Every row comes from one small tree of marks. Brackets hold a mark, then the marks that hang from it, in alphabetical order. Every link used is in the known rows. Which tree was each row made from?
Known rows
(vezam (fezom niku) gotu kifon pobot): [ 1.50  0.81 -0.75  0.77 -1.71 -1.74  1.35  0.51 -1.72 -1.05  3.58 -2.51
  5.05 -2.25 -0.11  0.10  0.35 -2.02  6.44 -2.54]
(fato (dolu (vezam fezom gotu pobot))): [-0.43  0.09 -0.33  0.82 -0.35 -0.30 -1.97 -0.23 -0.59 -1.00  0.07 -0.28
  1.60 -0.40 -0.95 -0.22 -1.24 -1.10  2.91 -0.24]
(vezam (fezom niku) gotu kifon (pobot fato)): [ 0.85  0.34 -0.43  1.33 -1.45 -2.32  1.21  0.92 -1.19 -1.08  3.68 -2.68
  4.78 -2.70 -0.55  0.09  0.73 -1.18  6.14 -1.33]
(kifon (niku gotu) (vezam fezom pobot)): [-1.44  1.01  0.38  0.38  0.63  2.65 -0.05  1.30 -1.13 -0.36 -0.04 -2.24
  1.80 -0.76  2.77  0.29 -0.77  0.50 -3.22 -3.01]
(kifon (vezam gotu pobot)): [-1.11  0.93 -1.84 -0.22 -0.09  0.62  0.44  1.43 -0.76  0.05  0.29 -0.81
  1.05 -0.31  0.35 -0.15 -0.86 -0.13  1.09 -0.66]
(niku gotu): [ 0.38 -0.17 -0.57  0.06  0.96  0.81 -0.14 -0.07 -0.60  0.11 -0.25  0.05
 -0.43 -1.07  0.51 -0.04  0.02  0.96 -2.04  0.66]
(fato (dolu (vezam (kifon niku)))): [-0.48 -0.16  0.15  0.16  0.21  0.88 -2.44 -0.39 -0.70 -0.92  0.23  0.50
  0.74  0.30  0.00 -0.48 -0.03 -0.31  0.02 -0.73]
(vezam fezom (kifon (niku gotu)) (pobot fato)): [ 0.14 -0.27  0.68  1.28  0.31  0.16  0.76  1.12 -0.80 -1.23  3.33 -3.54
  4.51 -2.19  0.74  0.42  0.19  0.13  0.48 -2.19]
(pobot (fato dolu) (vezam gotu kifon)): [-0.89 -0.54  0.37  0.89  0.52 -1.31 -1.67  0.28  0.63 -0.48  1.51  1.12
  1.02 -1.47 -1.87 -0.15  0.37  1.69  2.27  0.37]
(dolu (vezam (kifon niku) (pobot fato))): [ 0.25 -0.73  1.14  0.92  0.92  0.24 -0.85  1.16 -0.77 -0.67  1.69 -1.27
  1.15 -0.60 -0.65  0.08 -1.19  0.78  1.29 -0.47]
(kifon (niku gotu) (vezam pobot)): [-1.71  0.82 -0.55 -0.21  1.41  2.86 -0.28  1.34 -1.07  0.00 -0.45 -1.58
  0.81 -0.28  2.92  0.20 -0.75  1.12 -4.51 -2.59]
(niku (gotu vezam)): [ 0.05 -0.39  0.35 -0.43  0.61  0.69 -0.61 -0.11 -1.29  0.42 -0.05 -0.70
 -0.57 -0.71  0.30 -0.45  0.63  0.63 -1.40  0.94]
(pobot fato (vezam fezom)): [-0.61 -0.74  2.37  1.68  0.38 -1.75 -0.21  0.55  1.28 -0.13  0.36 -0.02
 -0.35 -1.60 -1.75  0.60 -1.10  1.77  1.14  0.96]
(fezom (niku (gotu (vezam pobot)))): [ 0.36 -0.12 -0.70 -0.41  0.08 -1.17  0.31 -0.38 -1.63  0.44 -0.43 -1.04
 -0.78 -1.04  1.32  0.11  0.10 -0.22 -1.04  0.53]
(fezom (niku (gotu (vezam kifon pobot)))): [ 0.64 -0.17 -0.79 -0.53  0.01 -1.12  0.45 -0.27 -1.86  0.27  0.33 -1.16
 -0.23 -1.18  1.28 -0.01  0.46 -0.28 -0.77  0.28]
(kifon (niku gotu) vezam): [-1.62  1.00  0.50 -0.24  0.96  3.45 -0.95  0.94 -0.95  0.14 -0.90 -0.33
 -0.08  0.05  2.96 -0.21  0.48  1.42 -4.63 -2.29]
(kifon (niku gotu) (vezam fezom (pobot fato))): [-1.88  0.72  0.58  0.78  0.83  2.27 -0.16  1.58 -0.78 -0.38  0.02 -2.37
  1.61 -1.09  2.45  0.29 -0.50  1.07 -3.38 -2.13]
(fezom (niku (gotu vezam))): [ 0.41 -0.02 -0.10 -0.41 -0.12 -0.90 -0.03 -0.54 -1.55  0.51 -0.66 -0.45
 -1.25 -0.88  1.33 -0.10  0.69 -0.07 -1.15  0.64]
(dolu (vezam gotu (kifon niku) (pobot fato))): [ 0.35 -0.23  1.12  1.10  0.47  0.34 -1.30  1.20 -0.99 -0.70  2.12 -0.88
  2.09 -0.89 -0.98 -0.22 -0.60  0.67  3.79 -1.06]
(gotu niku (vezam fezom (pobot fato))): [ 0.05 -0.77  2.38  0.21 -0.79 -0.26  0.05  0.65 -1.63  0.19  2.10 -2.29
  2.07  0.21  0.49 -0.29 -0.50  0.10  2.00 -1.63]
(fato dolu): [-1.02 -0.03 -1.23 -0.19  0.01  0.02 -1.46 -0.75  0.00 -0.53 -0.60  0.42
  0.44  0.28  0.21 -0.25  0.11 -0.65 -0.96  0.05]
(gotu niku vezam): [ 0.30 -0.48  2.31 -0.81 -0.65  0.91 -0.75  0.02 -1.80  0.71  1.19 -0.26
  0.34  1.33  0.95 -0.77  0.52  0.46  0.90 -1.81]

Write each row's tree
[-0.31 -0.13  1.91 -0.83 -0.45  0.86 -0.90  0.13 -1.50  0.03  1.80 -1.57
  1.39  0.45  0.60 -0.76  2.01 -0.36  0.73 -1.61]	(gotu (vezam (kifon niku)))
[ 1.11 -0.12  1.95  1.18 -0.41 -0.44 -0.76  0.02 -1.05 -0.36 -0.33 -0.11
 -0.80 -0.96 -0.61  0.00 -1.19 -0.18  2.13  0.64]	(dolu (vezam (fezom (niku gotu))))
[-0.89  0.73 -0.18  0.71 -0.74  0.54  0.49  1.72 -0.87 -0.20  1.16 -1.20
  2.07 -0.71  0.45 -0.19 -0.83  0.28  2.19 -1.33]	(kifon (vezam fezom (gotu niku) (pobot fato)))
[-0.21 -0.12 -1.14  0.24  0.07 -0.06 -1.92 -0.07 -0.91 -0.97  0.90  0.04
  1.69 -0.29 -0.91 -0.42 -0.71 -0.74  2.44 -0.31]	(fato (dolu (vezam gotu kifon pobot)))
[ 1.56  0.02 -1.09  0.53 -0.63 -1.49  1.98  0.41 -1.70 -1.00  2.87 -3.00
  3.50 -2.36  0.64  0.49 -0.54 -1.40  1.84 -1.40]	(vezam (fezom (niku gotu)) kifon pobot)
[-0.38 -0.41  0.07  1.45 -0.18 -1.68  1.21  0.91  0.26 -0.74  1.32 -2.94
  2.44 -1.62 -0.74  0.69 -1.41 -0.49  1.78  0.20]	(vezam fezom (pobot fato))
[ 0.14 -0.40  0.58  1.22  0.44 -0.66 -1.05  1.01 -0.43 -0.31  0.65 -0.43
  0.48 -0.85 -1.83 -0.04 -1.68  0.57  4.00  0.90]	(dolu (vezam gotu (pobot fato)))
[ 0.61  0.32 -0.81  0.20 -0.12  0.08  0.28  0.65 -1.06 -0.02  1.89 -0.62
  3.03 -0.28  0.36  0.04 -1.20  0.08  3.69 -2.66]	(vezam (gotu niku) pobot)
[-0.36 -0.15  0.06  0.58 -0.02  0.30 -1.77 -0.14 -0.84 -1.25  0.81 -0.84
  2.05 -0.27 -0.12 -0.13 -0.90 -0.96  1.05 -1.16]	(fato (dolu (vezam fezom (kifon niku) pobot)))
[ 1.26  0.01  1.27  0.59 -0.31  0.41 -1.32  0.54 -1.19 -0.49  1.63  0.68
  0.89 -0.49 -1.57 -0.69  0.04  0.15  4.71 -0.21]	(dolu (vezam gotu kifon))
[-1.56  0.62 -1.60  0.17  0.12  0.25  0.31  1.71 -0.40  0.03  0.33 -0.95
  0.88 -0.65  0.03 -0.16 -0.63  0.47  0.89  0.21]	(kifon (vezam gotu (pobot fato)))
[ 0.09 -0.78 -0.43 -0.31  0.91  0.14 -0.01  0.48 -1.44  0.07  1.43 -1.83
  0.71 -1.35  0.04 -0.31  0.47  0.76 -1.04  1.00]	(niku (gotu (vezam kifon (pobot fato))))
[-0.25 -0.66  2.73  1.57  0.71 -0.46 -0.46  0.70  0.56 -0.48  1.73 -0.44
  1.11 -2.00 -0.73  0.42  0.01  2.19  0.19 -0.74]	(pobot fato (vezam fezom (kifon (niku gotu))))
[ 0.48 -0.42  2.64  1.59 -0.30 -1.01 -0.45  0.82  0.20 -0.32  2.74  0.53
  1.96 -1.74 -1.58 -0.01  0.09  1.99  4.17 -1.19]	(pobot fato (vezam fezom (gotu niku) kifon))
[ 0.44  0.39  1.98  1.05 -0.44 -0.84 -0.45  0.04  0.34 -0.12  0.64  0.66
  0.97 -1.21 -1.44  0.32 -1.02  0.44  4.07 -1.38]	(pobot (vezam fezom gotu))
[-0.03  0.05  2.85 -0.21 -1.21  0.66 -0.66  0.09 -1.58 -0.34  2.19 -2.24
  2.38 -0.04  0.43 -0.68  2.03 -1.00  1.99 -2.08]	(gotu (vezam fezom (kifon niku)))
[-0.04 -0.83  2.10  1.47  0.22 -1.61  0.06  0.71  0.80 -0.46  1.91 -0.27
  0.71 -1.89 -1.86  0.39 -0.35  1.63  1.73  0.46]	(pobot fato (vezam fezom kifon))
[-0.08  0.01  2.07 -0.13 -1.51 -1.06 -0.20 -0.29 -1.34  0.15  0.38 -1.77
  0.33 -0.16  0.11 -0.40  1.03 -1.35  2.19 -0.12]	(gotu (vezam (fezom niku)))
[-0.70 -0.41 -1.03  0.24  0.48 -0.23 -1.79 -0.25 -0.43 -0.72 -0.48 -0.07
  0.26  0.11 -0.61 -0.07 -1.69 -0.57  0.22  0.46]	(fato (dolu (vezam pobot)))
[-0.40 -0.33 -0.81  0.17  0.83  0.76 -1.98 -0.15 -1.01 -0.97  0.44 -0.37
  1.21 -0.29  0.14 -0.21 -0.88 -0.19 -0.58 -0.62]	(fato (dolu (vezam (kifon (niku gotu)) pobot)))
